Known rows, with every step that occurs
ketek, bobave: [-1.87 -2.23 -1.31 -1.19  0.06  0.24 -0.79  2.67  1.61 -1.84  1.75 -2.02
 -0.64 -0.85  0.94  0.56  0.65  3.91 -0.64 -0.16]
ketek, fetafo, tubore, nomem, sodida: [ 1.63  0.29 -1.39  0.23 -0.30 -3.07  1.00 -1.05 -0.21  3.28  0.85 -0.63
  2.54 -2.79  1.91  1.27  0.58  0.65  2.55  0.42]
nomem, kigit, lono: [ 1.74 -2.33 -1.44  1.13 -1.76  0.70 -1.27  1.00 -0.52 -1.36  1.28 -1.82
  0.86 -0.83 -0.50  0.04 -2.08  1.93 -1.31 -2.60]
nomem, ketek, fetafo, kigit, lono: [ 3.19 -0.32 -1.67  1.90 -1.60  0.07 -3.11 -1.03 -2.06 -2.51  2.07 -0.93
  1.10 -3.11  1.18  2.12 -1.28 -1.11 -0.73 -0.98]
ketek, fetafo, fome: [ 1.46 -0.66 -0.49 -1.09 -0.64 -1.12 -0.47 -0.42  0.86 -0.56  1.30 -2.20
  1.80 -2.10  2.13 -0.86 -2.00  2.43  1.99 -3.03]
fetafo, kigit: [-0.63 -0.46 -3.42  0.35 -0.98 -0.24 -1.76 -1.86  2.56 -2.82  1.56 -2.98
  0.13  0.28  0.82  0.32 -1.63  1.75  1.21  1.35]
tubore, nomem, ketek, fetafo, kigit, lono: [ 1.91 -0.56 -1.57  1.07 -2.27 -2.17 -3.46 -1.79 -3.11 -0.96  1.29 -2.38
  2.41 -3.61  1.23  2.12 -1.61 -0.75 -1.16 -0.52]
tubore, nomem, sodida, fetafo: [ 1.00 -2.09 -3.51 -0.70 -0.91 -1.98  0.59 -0.01  0.58  1.68  0.03 -0.16
  0.60  0.09  1.87  0.35 -1.44  1.75  1.33  2.35]
tubore, bobave: [-1.67 -2.01 -1.94 -2.96 -1.62  0.25 -0.43 -0.10  2.92 -1.68  3.24 -1.81
 -1.95  1.00  0.68 -1.14 -1.32  3.60  0.32 -0.55]
sodida, fetafo, ketek, bobave, kigit: [ 0.79 -5.09 -0.24  0.12 -3.07  2.11 -1.64  1.88 -1.11 -2.45 -1.66  0.05
  1.91  0.08  3.40  0.89  0.12 -0.31  0.36  0.57]
fetafo, tubore, nomem, kigit, lono: [ 1.11 -2.41  0.21  0.16 -1.06 -1.62 -0.78  0.73 -3.22  2.45  0.36 -3.68
  3.82 -2.50  0.19 -1.27 -1.62  0.13 -1.25 -1.85]
tubore, nomem, sodida, fetafo, ketek, bobave: [-0.37 -2.29 -3.47 -0.85 -1.45 -0.74  0.83  2.71 -1.00  0.16  0.65 -0.72
  3.43 -0.66  1.02  2.60  1.12 -0.55 -0.47  2.42]
nomem, ketek: [ 1.47 -1.39 -2.63 -1.55 -1.12 -2.02 -2.38  0.80  0.27 -1.20  3.88 -2.85
 -0.01 -0.29  2.25  1.37 -3.10  2.42 -1.20 -0.75]
sodida, fetafo, ketek, bobave, kigit, lono: [ 1.89 -5.25  1.91 -0.46 -3.54  2.75 -2.37  2.90 -3.51 -1.70 -3.28  1.80
  2.31 -2.15  2.23  1.40  0.39 -1.19  0.02 -0.72]
kigit, lono: [ 1.53 -1.46  0.22 -1.82 -2.02 -0.61 -1.69  1.19  0.11  0.39  0.20 -0.01
 -0.02 -2.30 -0.07  0.80 -2.35  3.33  0.93 -2.20]
tubore, bobave, sodida, fetafo: [-1.21 -2.38 -0.65 -2.28 -0.74  2.36  1.28  3.01  1.33 -0.64  1.55 -1.40
 -4.59  0.79  1.21 -3.90 -2.12 -0.92  2.05  0.83]
nomem, kigit: [ 0.50 -2.19 -3.58  1.65 -1.33  0.00 -0.65  0.13  1.76 -2.07  2.83 -3.64
  0.47  1.44  0.89 -0.53 -2.30  2.62 -1.06 -1.23]
sodida, fetafo: [ 1.85 -2.93 -2.30  0.17 -1.08  0.10 -0.01  0.80  1.35  0.07  0.39  0.00
 -0.76  0.33  2.50 -2.29 -3.32  2.59  1.37  0.27]
ketek, bobave, sodida, fetafo, tubore, nomem: [-1.96 -2.57  1.56 -1.49  1.67 -0.08  1.37  5.24 -2.79  3.05 -0.69 -3.51
 -0.59 -2.72  2.27 -3.47  0.11 -2.43  1.03  2.02]
bobave, sodida: [-0.64  0.03 -0.37 -1.94 -0.97 -0.26 -0.55  2.42  1.96 -0.10  1.52 -3.06
 -2.88 -0.58  0.67  0.00 -2.85  1.27  2.55 -0.50]
bobave, kigit: [ 0.64 -3.27  0.00 -1.24 -2.66 -0.36 -3.11 -1.57  1.53 -1.59 -1.06 -1.37
 -0.66  0.37  3.15  1.14 -1.50  3.43  1.81 -0.41]
sodida, fetafo, ketek: [ 2.61 -2.07 -3.19  0.17 -3.12  0.16 -0.01  1.28  0.52 -0.12  1.06 -0.17
  2.31  0.38  1.83 -0.28 -4.31  0.59  1.54 -0.35]
bobave, sodida, fetafo, ketek: [ 1.72 -0.63 -1.41 -0.54 -2.82  0.94  0.50  3.44  0.13  0.31  0.72 -1.51
 -0.09 -0.14  1.29 -0.49 -4.36 -2.18  2.98 -0.04]

Rows
[-0.75 -2.39  1.62 -0.54  2.18  2.24  1.81  5.81 -1.80  1.45 -0.14 -1.73
 -1.88 -2.25  2.19 -3.50  0.39 -2.85  1.41  1.40] => ketek, bobave, sodida, fetafo, tubore
[ 1.50 -3.98 -2.35  2.15 -0.16 -1.00  1.00  0.46 -1.98  2.29  0.64 -3.65
  2.98  0.17  2.71 -4.35 -2.73 -0.78 -0.75  0.57] => sodida, fetafo, tubore, nomem, kigit
[-2.47 -1.83 -1.32  0.95  1.18  3.24  0.28  3.43  0.28 -2.92 -0.13 -2.76
 -2.67 -0.70  1.09 -1.94  0.68 -2.89  0.89  3.24] => ketek, bobave, sodida, fetafo, kigit
[ 2.88 -1.63 -1.76 -0.01  1.13 -0.06  1.68  1.08 -0.35  2.14  0.43  1.41
  0.79 -0.81  2.29 -0.99 -0.34 -1.14  2.39  1.97] => nomem, sodida, fetafo, tubore
[ 0.80 -2.54 -1.89 -1.72  0.88  1.37  2.39  0.96  0.17  0.89  1.76  1.49
 -0.75  0.23  1.78 -2.36  0.89 -1.63  1.59  2.14] => nomem, sodida, fetafo, tubore, bobave
[-1.57 -4.27  0.89 -1.24 -1.28  0.87 -2.70  0.95  0.72 -2.97 -1.02 -1.65
 -0.87 -0.34  3.03  1.40  1.71  3.26  0.04  0.10] => ketek, bobave, kigit
[ 1.11 -1.57 -2.64  0.06 -0.85 -0.45 -0.64 -1.11 -1.44  0.20 -1.78  0.57
  1.66 -1.99  0.10  1.02 -0.03 -1.57  1.00  2.94] => tubore, nomem, sodida, fetafo, kigit, lono
[ 0.11 -4.19 -0.55 -1.07  1.48 -1.75 -0.53  3.58 -4.59  1.89  1.71 -3.03
  2.45 -2.21  3.83 -2.17 -0.31 -1.31 -2.77  1.55] => sodida, fetafo, tubore, nomem, ketek, bobave
[ 1.49 -1.45  1.06 -0.77  0.69  0.85  1.50  3.61 -0.96  2.66 -0.11 -1.58
 -1.65 -1.40  2.41 -3.82 -2.93 -2.57  3.37  0.74] => bobave, sodida, fetafo, tubore
[ 0.00 -4.35 -1.42 -0.92 -2.76 -0.07 -1.13  1.08 -1.81 -0.96 -2.14 -0.29
  3.18 -0.24  2.95  3.50  2.15 -1.18  0.24  2.50] => tubore, nomem, sodida, fetafo, ketek, bobave, kigit
[ 2.36 -1.29 -2.68  1.02 -0.34  1.77 -0.41 -0.37 -0.45 -1.53 -1.15  2.26
  0.28 -1.65 -0.07  1.17  0.15 -2.04  1.41  2.26] => nomem, sodida, fetafo, kigit, lono
[ 0.35 -3.05 -2.36  0.07 -1.80  1.40  0.40  3.55 -0.25 -1.40  1.14 -0.45
  2.13 -0.31  1.47  0.03 -1.00  0.41 -0.39  0.22] => sodida, fetafo, ketek, bobave
[ 1.85 -0.11 -3.75  2.54 -1.06 -0.73 -2.52 -1.95  0.18 -3.29  3.51 -2.63
  0.68 -0.95  2.33  1.49 -1.64 -0.26 -0.39  0.30] => nomem, ketek, fetafo, kigit
[ 1.54 -1.86  0.28 -1.82  0.60 -2.08 -0.24  3.37 -4.06  3.65  1.47 -4.12
  0.14 -2.04  3.52 -2.74 -3.72 -3.83  0.48  1.36] => bobave, sodida, fetafo, tubore, nomem, ketek
[ 0.76 -1.97 -3.53 -0.02 -0.91  1.47  1.17  3.45  0.08 -1.58  1.25  1.12
  2.22 -0.35  0.86  2.69  1.31 -1.00 -0.05  1.79] => nomem, sodida, fetafo, ketek, bobave
[-0.42 -0.40 -3.05 -2.21 -1.22 -3.26 -0.59 -0.70  1.77  1.05  1.43 -1.84
  0.84 -0.40  0.71  2.74 -0.59  3.28  1.08  1.30] => tubore, nomem, sodida
[ 0.78 -5.63  1.46 -1.64 -1.14  2.07 -0.62 -0.62 -0.81 -0.05 -1.17  0.24
 -1.06  0.70  4.25 -4.05 -0.17 -1.00  1.86  0.95] => sodida, fetafo, tubore, bobave, kigit
[-2.42 -2.42 -2.07 -0.30  1.16  0.30 -1.28  3.29 -2.95 -1.94  1.48 -5.59
 -0.86 -1.25  2.37 -0.85 -0.27 -4.08 -2.03  3.89] => tubore, nomem, ketek, bobave, sodida, fetafo, kigit
[ 2.48 -3.24 -1.25 -1.02  0.07 -3.13 -0.76  1.23 -3.68  3.27  1.74 -2.63
  2.54 -1.47  4.07 -2.48 -3.54 -1.00 -0.85  1.13] => sodida, fetafo, tubore, nomem, ketek
[ 0.52 -3.61  2.30 -1.84 -3.93  1.38 -3.46  2.12 -2.22 -2.32 -1.89  0.00
  2.64 -2.54  1.18  4.01  1.18  0.60 -0.30 -1.90] => fetafo, ketek, bobave, kigit, lono
[-1.86 -0.50  1.40 -3.56  0.19  0.87  0.94  2.68  0.68  0.83  2.80 -3.19
 -2.82 -0.73  0.68 -2.76 -0.80 -1.52  2.35  0.11] => fetafo, tubore, bobave, sodida
[ 1.98 -5.79  3.71 -2.16 -1.77  2.66 -1.28  0.30 -3.17  0.74 -2.77  2.18
 -0.41 -1.72  3.05 -3.45  0.16 -1.97  1.51 -0.54] => sodida, fetafo, tubore, bobave, kigit, lono
[ 0.43 -0.73 -1.16 -0.16 -1.51  0.55 -2.42 -0.90  0.31 -2.02  0.19 -1.17
  0.65 -2.12 -0.53  0.99 -1.41  1.00  0.71 -0.10] => fetafo, kigit, lono
[-1.46 -2.95 -0.47 -1.84  0.78 -0.62 -0.78  5.45 -3.07  0.24  1.68 -4.28
 -1.56 -1.49  2.63 -1.00 -1.07 -1.86 -2.00  1.83] => tubore, nomem, ketek, bobave, sodida, fetafo
[ 0.94 -3.92 -1.31 -0.02 -2.14  2.17 -0.82  1.78 -0.86 -2.76 -1.55  1.51
  1.83  0.14  2.91  3.57  2.44 -1.64  0.79  1.97] => nomem, sodida, fetafo, ketek, bobave, kigit
[ 1.45 -1.49 -0.88 -0.71 -0.41 -0.52 -0.42  0.28 -1.37 -0.14  4.96 -1.65
  0.18 -1.47  2.68 -1.31 -0.60 -0.88 -0.43 -1.30] => nomem, ketek, fetafo, tubore, bobave
[-1.71 -2.54  1.38 -2.98  2.03  1.97  0.92  5.76 -1.22 -0.87  0.06 -3.48
 -1.07 -2.14  1.90 -3.31 -0.32 -1.80  0.81 -0.14] => ketek, bobave, sodida, fetafo, fome
